Each row was made from one walk, in order. Every step used is in the known rows, and no mark comes twice. Write each row's walk.
(in the rows, 128 means zero)
Known rows:
fozok -> sesud -> tufed -> zinopu: [125 134 116  90  81 145 120 111 134 127 144 168 123 100 111 119 133 131
 114 135 145 140 133  87 129 110 115 123]
sesud -> zinopu -> tufed -> fozok -> vogud: [ 75 126 100 146 162 104 117 118 126 203  96  82  86 185  89 113 142  78
 121 154 147  99  79 126 119 169 105 136]
vesugi -> fozok -> sesud -> zinopu: [170 117 146 140  82 144 101 129 150 157 115  88 141 153 119 129 130 125
 138 185 113 134 137 161 135  11 135 179]
tufed -> sesud -> zinopu: [157 134 129 151 103 120 110 157 164 148 121  84 130 152 102 136 123 110
 124 172 133 142 166 130 128  53 123 115]
sesud -> zinopu: [162 127 129 147 134 105 130 150 161 171 116  89 139 157 123 140 116 147
 122 150 121 133 130 149 128  81 135 140]
vogud -> zinopu -> fozok -> vesugi: [ 65 137 131 125 202 122 149  94 109  77 125  80 135 145 119 162 138 139
 109  75 136 122 139 124 121 167 160 125]
vogud -> zinopu: [134 126 116 120 161 120 134 129 126 114 114  61 160 144 138 143 111 154
 127 103 108 131 129 123 122 122 130 145]
vesugi -> fozok: [145 119 150 119 152 131 112 135 117 128 122 154 136 126 142 122 109 128
 129 146  88 117 124 175 138 104 131 151]
sesud -> zinopu -> tufed: [112 133 138 153 123 112 140 116 161 167 117  97 128 143 113 136 158 105
 128 132 126 113  92 118 117 142 113 131]
sori -> fozok -> tufed -> sesud -> vogud: [ 69 127 117 110 100 102 145 183  74 123 132 157 105  86 150 148 115 109
 144 141 152 138 127 153 136 240 123  86]
rigekil -> vesugi -> fozok -> vogud -> zinopu: [177 116 136 122 212 116 116 100  99  86 129  84 120 156 179 110 106 135
 149 119  82 117 116 132 122 112 128 136]
tufed -> zinopu -> fozok -> sesud -> vogud: [138 132 141 137  87 146 132 125 110 115 163 220 135  80 153 115 143 139
 131 101 160 130 136 126 135 104 157 123]
vogud -> zinopu -> tufed: [ 87 130 121 128 150 128 143 102 123 108 116  77 145 128 130 137 154 112
 130  82 112 113  88  86 118 180 111 137]
tufed -> zinopu -> fozok: [129 140 149 118 176 106 141 118 147  93 161 203 119 114 136 124 125 131
 118  95 166 126 147 103 130 105 154 104]
fozok -> zinopu -> tufed -> sesud: [148 145 126 153 106 144 119 102 165 145 130 137 152 114 108 103 160  62
 113 147 142 126 132  71 119 103 104 139]
vesugi -> fozok -> sesud -> zinopu -> tufed: [127 124 155 147  71 146 108 104 146 158 118 103 128 138 110 123 174  85
 141 162 118 114 100 149 127  73 111 167]
vogud -> zinopu -> tufed -> sesud: [ 83 140 123 130 120 141 123 103 123  85 124  71 132 123 114 130 166  75
 132 106 126 124 126  69 117 147 100 112]
tufed -> sesud: [142 135 119 138 123 133 116 143 122 132 123 142 125 129 118 132 116 101
 123 152 118 137 161 137 136  99 122 114]
rigekil -> vesugi: [210 121 113 136 160 126 146 113 122 143 131 152 136 138 170 123 107 139
 148 113 113 126 135 160 132 126 128 134]
fozok -> tufed -> zinopu -> vogud: [ 61 132 129 118 128  95 134 150 144 113 140 199  87 126 102 142 110 193
 135  98 130 142 124  57 126 177 133  68]
tufed -> zinopu: [140 128 128 128 154 123 132 127 145 121 150 199 127 129 127 123 111 139
 115 125 137 131 138  99 129  96 126 107]
vesugi -> fozok -> vogud: [124 123 144 131 196 109 112 131  93 137 115 157  96 140 141 112 100 121
 125 154  76 106 102 170 140 121 133 130]
tufed -> sesud -> zinopu -> fozok: [149 145 152 144 128 107 123 145 163 115 131  91 121 141 111 135 137  97
 128 140 160 137 177 144 128  54 151 117]
rigekil -> vesugi -> fozok -> zinopu -> vogud: [252 112 143 139 121 159 119 116 168 130 136 161 165 126 156  89 114 174
 139 128  97 135 135 127 120  65 129 168]
zinopu -> vogud: [128 123 120 142 119 140 145 160 130 139 112 161 121 123 113 135 120 185
 126 103  98 127 119 141 134 166 132 128]

Which walk is each row?
[ 95 140 128 137 113  77 108 150 154 152 115  70 102 162  94 153 113 116
 141 176 135 148 155 103 125  99 131  87] => fozok -> tufed -> sesud -> zinopu
[ 68 129  91 132 183 117 122 104  84 187 102 138  78 156 103 105 146  71
 123 126 138  96  74 137 130 225 105 130] => zinopu -> tufed -> fozok -> vogud
[118 136 141 125 116 134 125 144 102  71 141  90 149  87 151 130 138 123
 133  89 131 134 156 125 127 141 151 109] => tufed -> sesud -> vogud -> zinopu -> fozok
[192 118 146  73  87 161 103  80 124  88 166 181 130  97 154  95 128 115
 143 146 130 132 136 107 127  85 107 128] => rigekil -> vesugi -> fozok -> sesud -> tufed -> zinopu
[124 113 103 123  74 159 157 155  87 120 123  86 165  97 167 139 128 149
 141 110 150 131 114 156 131 155 128 177] => sori -> fozok -> sesud -> vogud -> zinopu
[146 128 135 156  71 141 118 174 169 141 117  96 119 148  78 132 131 154
 125 142 119 143 162 118 126  89 123 104] => tufed -> sesud -> zinopu -> vogud
[223 108 143 152  54 169 109 125 155 142 127 117 138 152 133 117 129 169
 163 146 106 140 144 161 129  41 130 167] => rigekil -> vesugi -> fozok -> sesud -> zinopu -> vogud
[180 122 116 131 117 141 169 167 168 144 120 146 158 117 137 118 120 176
 113 120 162 139 121 141 124 149 130 181] => sori -> fozok -> zinopu -> vogud
[238 111 141 145  89 147 107 107 150 149 130  98 145 160 151 118 125 124
 160 164 119 134 145 170 131   4 129 176] => rigekil -> vesugi -> fozok -> sesud -> zinopu
[115 131 129  80 132 121 132 126 136 111 152 169 122 101 120 117 116 139
 107 118 136 131 118  89 124 151 113  92] => sesud -> tufed -> zinopu
[114 129 115  70  84 142 152 124 122 106 146 166 119  90 138 125 131 116
 117 132 196 139 126 122 130 162 108 137] => sori -> fozok -> sesud -> tufed -> zinopu
[ 68 135 139 139 134 152 124 118  84  69 144 102 136 104 124 146 147 117
 114  91 132 127 158 116 120 189 150  83] => tufed -> sesud -> vogud -> zinopu -> fozok -> vesugi
[121 125 134 130 120 141 138 150 154 112 146 211 115 122 112 117 113 183
 118 100 128 134 132  80 129 124 126  97] => tufed -> zinopu -> vogud
[110 144 130 139 225  84 147 126 102 133 117 158  90 131 138 125 124 123
 122 100 124 111 109 162 141 162 165 122] => zinopu -> fozok -> vogud
[ 51 122  79  81 147 147 115 111  85 164 107 107 115 142  77 139 118 109
  92 149 137 115 116 163 123 247 108 117] => sesud -> tufed -> fozok -> vesugi
[147 121 107 156  66 158 127 140  85 177 119 165 153  95 148 125 129 150
 138 139 104 124 116 180 141 131 135 155] => fozok -> sesud -> vogud
[ 82 122 115 129 171 137 172 131  99 126 124 156 118 136 129 163 124 119
 105 127 153 118 120 182 134 222 127 129] => sori -> fozok -> vesugi
[ 57 144 130 100 192  59 145 114 118  85 120  59 118 138 140 162 122 151
 147  68 139 140 126 107 127 181 166 119] => vogud -> zinopu -> fozok -> tufed
[152 137 121 150 138 129 138  99 165 166 122 137 161 121 132 110 152 104
 113 130 131 118  95  89 118 139 113 166] => fozok -> zinopu -> tufed
[ 64 122 150 101  97 117  87 149  82  81 132  82 129 103 139 132 117 126
 152 141  90 138 138 113 126 160 128  91] => vesugi -> fozok -> tufed -> sesud -> vogud -> zinopu
